What can hang from each mark
L: H P
W: P
N: E Y
H: F K L
K: H
P: L W
Y: F N
F: H Y

Known rows, with every way that one mark hangs from another
W[P[L[H[K]]]]: [-25  -4   9 -33  46  75 -21  -3 -24  27  30   8 -21 -59  -1  36 -16 -51
 -41   8 -48  -1 -21 -12  -6  30  30  -2   5  95  -1  12  15 -27 -59   1
   8  12  39 -34  -5 -18  47  51 -12  -7  -2  43  23 -33  20   6   3 -14
  -3]
L[H[F K] P]: [  8  12   9 -42  16   6 -35  -2  -2  44  31  -9 -35 -24 -22  17 -36  34
 -10   9  33 -12  22  -7 -32  29  31 -40   9  38  26 -31 -36 -18 -16 -48
  17   9   9 -60   7  -9  14  20  12   4 -13   5  51 -30 -13   7   9 -46
  35]
Y[F[H[K]] N[E]]: [ 30  -9 -15  58  17  46  -2   9   1 -26  23 -22 -35 -31 -13  73  20 -40
  18  -2 -91   3  19  -2  -1 -18 -17   1  34 -12  -3   1  45 -14 -34 -19
   2  24  14  -7  15  33  49  -8 -20  34  10 -13 -12 -26  60  29 -23  30
  21]
N[E Y[F[H]]]: [-14 -17 -44  27  16  39 -12  -5  14  14  23  16  -2 -15  19  37  46  20
 -29 -16 -19 -10  38  33 -14  -7 -79 -10  17  20   3  25  31  -8 -19  -1
  16   9   4   2  -4  32  25  11 -38  31  -7 -41 -59 -42  67   8 -24 -18
 -13]
K[H[F L[P[W]]]]: [ 10  -8  -1   6  15   4   0 -24  34  16  16  -2  19  20  -6   0   1 -29
  18  -8  76 -38  -9  55  -2  33  40   1 -10 -11  38 -28 -29  13  -7 -43
   7  14 -15 -22 -20 -66  20 -18  29  28 -34  14 -12 -24 -25 -21 -39 -29
  42]
K[H[F L]]: [ 15 -18  -9   9  -9   9   3 -19   7 -57 -15  15  14 -25 -14 -29 -14 -49
  13 -16  69  13 -31  19   1  -2  36   0   0   6 -16 -15  11  16  22 -11
  -4   4 -17 -15  -6 -73  19  14   9  49  15  28  12  -2   9 -11 -34  -3
  41]
H[K]: [ 23  34 -32 -16   8  72  24   6 -12 -49  -3  18 -10  -5  12   7 -35 -22
 -11  20 -21   0 -34 -27   5  13  45   1  14  18  15 -18   1  -9 -15  -6
  -2   7  17  14  31  10  47   9  -5   4  14  34  27 -22  46  20   9  16
  36]
Y[F[H[L]] N[E]]: [ 15 -26 -16  59  -1  38 -26   8   6 -27  29 -19  -7 -54 -22  85  44 -40
  35  -6 -48   6   9  24   9  -5 -28  31  19 -18 -22  38  54 -12 -51 -36
 -28   9  22  -5 -17 -34  13  16  -3  35  -5 -30 -57 -27  60  21 -41   5
   3]
K[H]: [  5   7  -4 -14  20  35  27  -8   8 -37 -16  22  24  -5  24 -22 -12 -35
 -32  -9  41   1 -41 -21   9   2  49   6 -10  19  -6 -17   8  -7 -17  17
  15  14  -5   5 -12 -38  47   4 -14  48   4  28   0 -32  49  16 -24  -1
  20]
K[H[L[P]]]: [  10    3    2   -6   14   30  -14   -9   26  -12  -22   27   46  -20
   -3   16   -5   -7   -8   -6   60  -30  -41   27   -3   34   25   20
  -10    0  -16  -10  -31  -18  -33  -31  -17    0    8  -18  -28 -115
   -3   -9   12   25  -30   24  -15  -32   23    2  -30  -17   28]
L[P[W]]: [  0  28 -21 -29  38  54  16  -1  29  40  33 -11  12  37  24  30  -7   2
 -28  16  27 -41  -9  -3 -14  58  62  -2 -18   9  55  -6 -21 -13 -44 -20
  11  16  15  -9  -4 -18  39 -18  12  -2 -47   2 -44 -54  25  18 -27 -17
  33]
H[L]: [  9  15 -41 -19  -2  68  15   4 -14 -51  -7  17  21 -20  -3  19  -4 -23
   8   9  13   8 -42   2  11  32  21  28  -2   7  -4  22  14  -9 -24 -19
 -26  -7  19  -2  -1 -58   8  25  12  -1  -1  18 -23 -28  39  20 -21 -12
  27]
H[F L]: [ 11  -5 -42 -22 -15  34   7  -5 -11 -43   6 -10  -3 -10 -13  -1 -19 -33
  24   3  39  24 -13   7  -7  23  21   0   8   2   1   6  19  13   5 -30
 -14  -2   3 -16  12 -45  10  26  20  16   8  10  -3   1  16  -9 -16 -20
  38]
W[P[L[H[F K]]]]: [-19 -26  -3 -33  25  37 -33 -10 -29  38  43 -11 -46 -42 -11  11 -28 -39
 -21   2 -16  20   2 -16 -20  13  36 -31   9  99  12   0  27  -7 -24  -2
  14  20  22 -47   8   2  43  56  -5  -4  12  34  37 -13 -16 -15   9 -18
   7]
F[H]: [ -1   6 -26 -12  -5  31  19   6  22 -17 -17  13  -5  -1  -6  32  21  14
 -30 -23  16   6 -17  -8   8  -1  42  26  11  33 -23  11  17  -2 -54   3
   9   9  25  -8  18  -4  32  16 -14  35  -9   3 -40 -20  48   8  -8   4
   8]
P[L]: [ 22 -12 -66   4   4  47  44  12   5  -8  24  17   5 -11   4  17 -22 -31
 -43 -21  -5  20 -44 -35  10  46  65   3 -22  31   6  20  47   2 -58  12
  -8  -3  15   2  -5 -24  35  33 -10 -14 -22  14 -21 -22  32  15  -8 -11
  17]
F[H[K L] Y[N]]: [ 26 -18 -10 -18  11  62  17  11   7 -59 -20  21 -17 -20 -77  92  22 -32
  77  11 -47 -30 -37  16  50  -2  -4  33  24  -7 -24 -11  -1 -23 -71 -17
 -34 -28  16 -27  17 -19  15  -2  12  54  22  -4 -21 -15  31  -9 -11  57
  28]
F[H[K L[P]] Y]: [  7  -6   4 -38  13  40 -25   2  23 -11 -26  41   1  -1 -56  88   1  19
  25  -1 -10 -60 -20  47  24  37 -28  23  15  -5 -27  -3 -58 -21 -72 -38
 -21 -52  27 -34   2 -43 -27 -16  19  32 -17  15 -15 -22  12  -4  14  19
  23]
P[L W]: [ 23 -12 -41  15  18  51  63   6  16   4  50   9  -5  22  25  17 -12 -55
 -27 -18 -12 -12 -45 -16  21  55  66   9 -29  26  50  14  48  12 -59   6
   9   7   9  -1  -7   5  60  11  -4 -30 -36   7 -37 -33  16  -2 -28 -13
  26]
W[P[L]]: [-19  -6 -51 -25  39  74   7  -2  -2  23  28   3  13 -19  18  24 -13 -46
 -42  24 -10  28 -23 -14 -10  37  56  -3 -22  66 -10  39  38  -5 -45  24
  -9  14  39   2  -1 -36  40  44  -2   4  -6  33 -26 -21  35  10  -6   6
   9]
L[H]: [-14  16   5 -60  17  37   4  11 -10  11  22   7  -9 -30  20  18   3   6
 -32   7  30   0 -23 -37   2  24  20   8 -10  46   2  12  16 -24 -45 -12
  13   8  16 -31 -12 -21  27  38 -14  13  -4 -12  -9 -50  53  25   3 -47
   7]
K[H[F]]: [  8 -13 -23 -13  -2  -1  26 -13   5 -20 -14   5   4   0   5 -37 -23 -29
 -13 -18  64  22 -14   0 -17 -16  47 -17  -5  20  -2 -27  12   9   9  10
  21  18 -20 -13   2 -19  48  10  -3  65  17  29  18  -5  18  -4 -15  -1
  35]
K[H[F[Y] L[P]]]: [ 11 -30   7 -49  10   0 -12 -14  27   5 -10  32  24  12 -34  18 -20  -7
  35  11  97 -37 -10  45  -7  30 -19 -20 -20 -13  -6 -16 -48  -1  -3 -36
  -6 -35 -13 -32 -35 -72 -23  -7  27  73  -2  17  -2 -12   1 -12 -14  -7
  38]
Y[N[E]]: [ 18  23 -35   3  -4  36  -4  24 -20 -18  29 -39   4 -21  33  30 -13 -25
   7  26 -50  22 -12 -59 -20   4  47   8  -9  11  33  -6  43  -2 -28  12
   6  19  12 -22  -9 -15  23  12   1  44  23 -19 -47 -46  57   9 -35  16
  34]

Rows
[ -7 -12   6 -95   8  -7   7   7 -17  34  42  12 -30   8  -8  23 -16   8
   2  14  61 -14  15  -8   0  20 -34 -38 -17  41  11   0   5 -12 -33 -19
  27 -23  -3 -49 -11  20  20  42 -10  60  18 -10   3 -33  25  -6   9 -38
  19]	L[H[F[Y]]]
[ 12  -3   6  11  27  53  25   4 -10  11  65   9 -37 -19  10  28 -15 -49
 -24 -19 -49 -32 -40 -23  30  46  56   5 -10  52  56 -11  34  -7 -74  -6
  23  10   6 -36  -8  10  60  23 -20 -44 -30  14  12 -48 -13   0  -5 -27
  11]	P[L[H[K]] W]
[ 15  -8 -16   1  -1  23 -11  19  -8 -24  -4 -13 -32 -14 -25  83   1 -15
  36   1 -83 -35  -2 -24  15 -25 -18  10  15   7  10 -24  13   6 -54   5
  16 -14  16 -32   5  28  26 -13  -8  85  35 -13 -29 -31  39 -14 -10  58
  24]	F[H[K] Y[N[E]]]
[ 20 -31 -10 -17  -5 -28  -4   6  -7 -16  13 -23  -7  -2   2  10 -21 -43
  46  11   8 -17  -3 -19  -5 -22 -13 -28 -17  -6  21 -38  33  22   0  21
  34 -12 -31 -33 -26  14  26   2   8 114  47  -9 -32 -24  30 -23 -31  25
  32]	K[H[F[Y[N[E]]]]]
[ 26 -20  14 -55   8  19   8  13 -29   4  42  -4 -47 -10 -40  46 -16 -26
  73  35  -3 -17   8 -32  13   3  -7 -36   5  22  35 -31  10 -27 -23 -17
   4 -26  -7 -63   9  40  44  24   9  64  43 -21  41 -30  17  -7  -3  -1
  28]	L[H[F[Y[N]] K]]
[  6  13  -8  -3  11  46 -26   3  29 -15 -29  16  -6 -25 -51  58  11  14
   5 -18 -16 -27 -14  38   2  27  25  37  27   7 -28  -6 -46 -14 -54 -40
 -24 -10  35 -28  15 -64 -16  -8  21   2 -31  22  -3 -19   8   6  -1   7
  33]	F[H[K L[P]]]
[-18  25  26 -41  42  34 -16   3  17  73  51  -7  -6   5  34  38   9  23
 -30  13  35 -53  -3  -6 -10  64  26  -2 -21  34  54  -2 -18 -23 -65 -40
  29  17  16 -52 -33 -16  33  11  -1  -8 -51 -24 -39 -78  24  14  -9 -68
  15]	L[H P[W]]
[ -8 -24 -51   7  31  65  21  -7  40   1  12  38   5   1 -17  45  57  16
 -18   5  17  -8  25  42   9   5 -56  -5  16  23 -14  28  26 -35 -25   0
  -8   0   3   1  13  30  45  12 -43  22 -26 -30 -30 -30  77  22 -15 -22
 -13]	N[Y[F[H]]]
[ 21 -34 -10 -38   3   1  10   6 -22  25  42  33 -56  -9 -24  27 -41 -21
  11 -13  -5 -11 -12 -17  18  33  -7 -43  -7  46  18  -9  21  -2 -45 -13
  22 -33  -9 -50  -5  25  31  38  -6  15  11   5  49 -14 -15 -24  23 -20
  23]	P[L[H[F[Y] K]]]
[ 15 -25 -10 -47   6  -4  24  -9   8 -19  -8  28  -1  27 -15 -16 -28 -29
   9   2  69 -17 -19  16   7  -2  -9 -45 -18  12   3 -23  -6   8  -5  10
  26 -19 -30 -13 -13   5  35  12   2  93  28  26   9  -6  31  -6  -6  14
  27]	K[H[F[Y]]]
[ 10  -4  -5 -38  10  34  19   6  11 -30 -34  40 -25  12 -44  50   1  -3
  -4  -7 -20 -36 -20  -2  37   0 -15   6  18  21  -7  -5 -20 -15 -65  -1
  12 -25  21  -3  27  30  30  -1 -13  60  19  23  -1 -19  40  -4  14  40
  20]	F[H[K] Y]
[ 20 -15 -37 -33 -16   1  -2  17 -27   2  36 -40 -28  12  10  34 -24 -18
  54  25 -13   0  20 -32 -22  -4  -6 -42 -19  -6  44 -12  34  16   4   3
  15 -19  -9 -31  -5  33  24  15   9  89  46 -21 -34 -29  36 -21 -19  31
  44]	H[F[Y[N[E]]]]
[  3 -17   1  -7  16  38  32  10   3  35  67   6 -21  -7  26  25   8 -38
 -41 -16  -1 -21 -32 -14  18  51  54  13 -28  58  45   8  54  -6 -78  -7
  20   5   6 -34 -28  -7  62  36 -16 -35 -47  -3 -29 -56  10  -2 -13 -53
   7]	P[L[H] W]
[ 24 -20  -9  31  15  80  10  -6  11 -58   0  24 -16 -34 -41  63  25 -42
  12 -17 -28   0 -16  45  35  11 -31  24  41 -10 -41  32  15 -18 -39 -52
 -31  -3  20  17  22 -25  36  10 -16   1 -10  27  16  -9  44  41 -12  13
  11]	Y[F[H[K L]]]
[ 22  10 -26  -3 -11  58   4  -8 -16 -58   1  -1 -21 -17 -30  -6 -33 -42
  43   3   2  15 -15   6  10  16  33  -2  19   6   9 -18   4  14  24 -38
 -16  -5   6   0  32 -21  22  17  22   2  19  34  50  -1  -3  -5 -10  13
  54]	H[F K L]
[ 17  36 -12 -11  14  77 -17  -3   3 -24  -9  19  13 -23 -13  42 -27  -7
  13  11 -12 -18 -27  10  -3  50  19  22  16   0  -1 -12 -40 -23 -25 -50
 -32 -13  24  -8  13 -75  -1  -3  29 -19 -20  29  28 -25   8  13  -7  -3
  45]	H[K L[P]]
[  3   2  21 -80  21  -2 -24   8  -9  55  31  18 -38  10 -35  42 -35  27
  17  27  41 -44  23   4 -16  41 -25 -57  -3  27  29 -28 -46 -23 -23 -50
  18 -28   8 -56  -6  11   1   9  16  36   5  -4  45 -32   5 -12  23 -31
  29]	L[H[F[Y] K] P]
[  3 -26  14 -43  -9 -16 -31  19 -39  41  60 -35 -42 -15   4  47  -9   4
  39  22  -2 -10  24 -34 -21  -5 -25 -35 -15  18  37 -16  38   3 -31  -7
  30  -8  -6 -74 -29  27   9  33   2  80  42 -49 -33 -45  26 -24 -11 -23
  15]	L[H[F[Y[N[E]]]]]
[  7   8   6  17  26  53 -13  -8  32   3  -3   9  -9   1 -47  58  16   2
  16 -17 -16 -66 -18  49  13  39  37  37  17   5  23 -18 -42   1 -63 -50
 -11   9  28 -24  14 -41  12 -22  24  -9 -50  11 -31 -30 -10 -15 -20   8
  33]	F[H[K L[P[W]]]]
[ -5 -15 -43  52  12  57 -11  -4  11  -8  14  13 -18 -24   5  36  24   4
 -10  -5 -61 -28  34  36  -6 -11 -82  -8  36  16  16  -1  18  -4  -5  -5
  19   9   4   4  12  53  38   0 -38  14  -4 -18 -22 -36  53   0  -9  11
   3]	N[E Y[F[H[K]]]]
[ 20 -20 -31 -17 -24  11 -19  10 -40 -22  36 -31 -11 -17 -16  45 -17 -35
  85  19 -24   0   8   0  -3   4 -29 -11 -12 -15  31  -1  30  19  -6 -20
  -7 -29 -13 -41 -20 -23  -8  17  28  70  43 -28 -43 -22  22 -33 -28  21
  48]	H[F[Y[N[E]]] L]
[ -3  24  -9 -13  30  67  -1  -5  17  10  25   1  22  16  15  41   4 -12
   7  17  25 -46 -28  30  -1  72  33  21 -18   0  42   7 -28  -9 -40 -43
 -13   3  20 -11 -17 -61  11  -8  30 -21 -50  -5 -53 -48  19   8 -34 -20
  39]	H[L[P[W]]]
[  6 -28 -36  34  18 102  13 -12  15 -35  -9  43   1 -33 -48  53  47  -9
  35   2 -30 -29  -2  67  29   8 -76  12  47   1 -23   9  -4 -33 -16 -28
 -33 -11   6   1  27  -4  23   5 -29  -5 -14  -6   7 -19  42  11 -25   5
   1]	N[Y[F[H[K L]]]]
[  5   6 -27  -8  11  36  -8 -14  20  22  37 -14  -2  22  -6  21  -9 -14
  29  11  45 -26   8  35 -16  54  43   0 -14  -4  58  -3 -21  14 -14 -54
  -9  10   5 -20  -6 -43  15  -4  41  -9 -35   2 -27 -23 -14 -15 -25 -32
  53]	H[F L[P[W]]]
[ 14   9 -10   4   8  50  -6 -15   7   2  21  -9 -21  16 -19  24 -27 -27
  38  -4   2 -41  -1  37 -10  46  41  -9  15  -5  64 -35 -41  16  -2 -65
  -4   4   2 -23  20 -24  27  -9  42 -16 -24  23  22 -17 -29 -25 -18  -1
  59]	H[F K L[P[W]]]
[  8   6 -16  14  -5  53  -3   1   5 -56 -35  18 -10 -34 -47  33  11 -19
  15 -24 -39  -8 -39  23  26   3  28  42  33  18 -33  -5  -7   3 -46 -25
 -11  -6  30 -15  35 -38  16  11   4  11  -2  27  -6  -9  18  -4  -1  24
  23]	F[H[K L]]
[ -8  12   4 -60   8  -8 -25   4   4  68  43 -10 -20  -9  -6  22 -15  45
 -22   7  71   6  22  -2 -34  38  30 -30 -11  41  24  -8 -15 -20 -28 -39
  11   9  12 -63 -14 -31   9  33  15  18 -26 -16   7 -35   8   6   4 -71
  22]	L[H[F] P]
[ 11 -31 -23 -21  -6  -2   7   6 -10  43  60  -1 -41 -29   7   5 -23 -12
 -23 -31  33  30  -6 -16  -6  35  39 -18 -19  53  15   5  59   1 -46  -7
   7   5   5 -48  -9 -16  26  54  -4  -7 -18  -1  13 -15  -6  -4   2 -55
  14]	P[L[H[F]]]
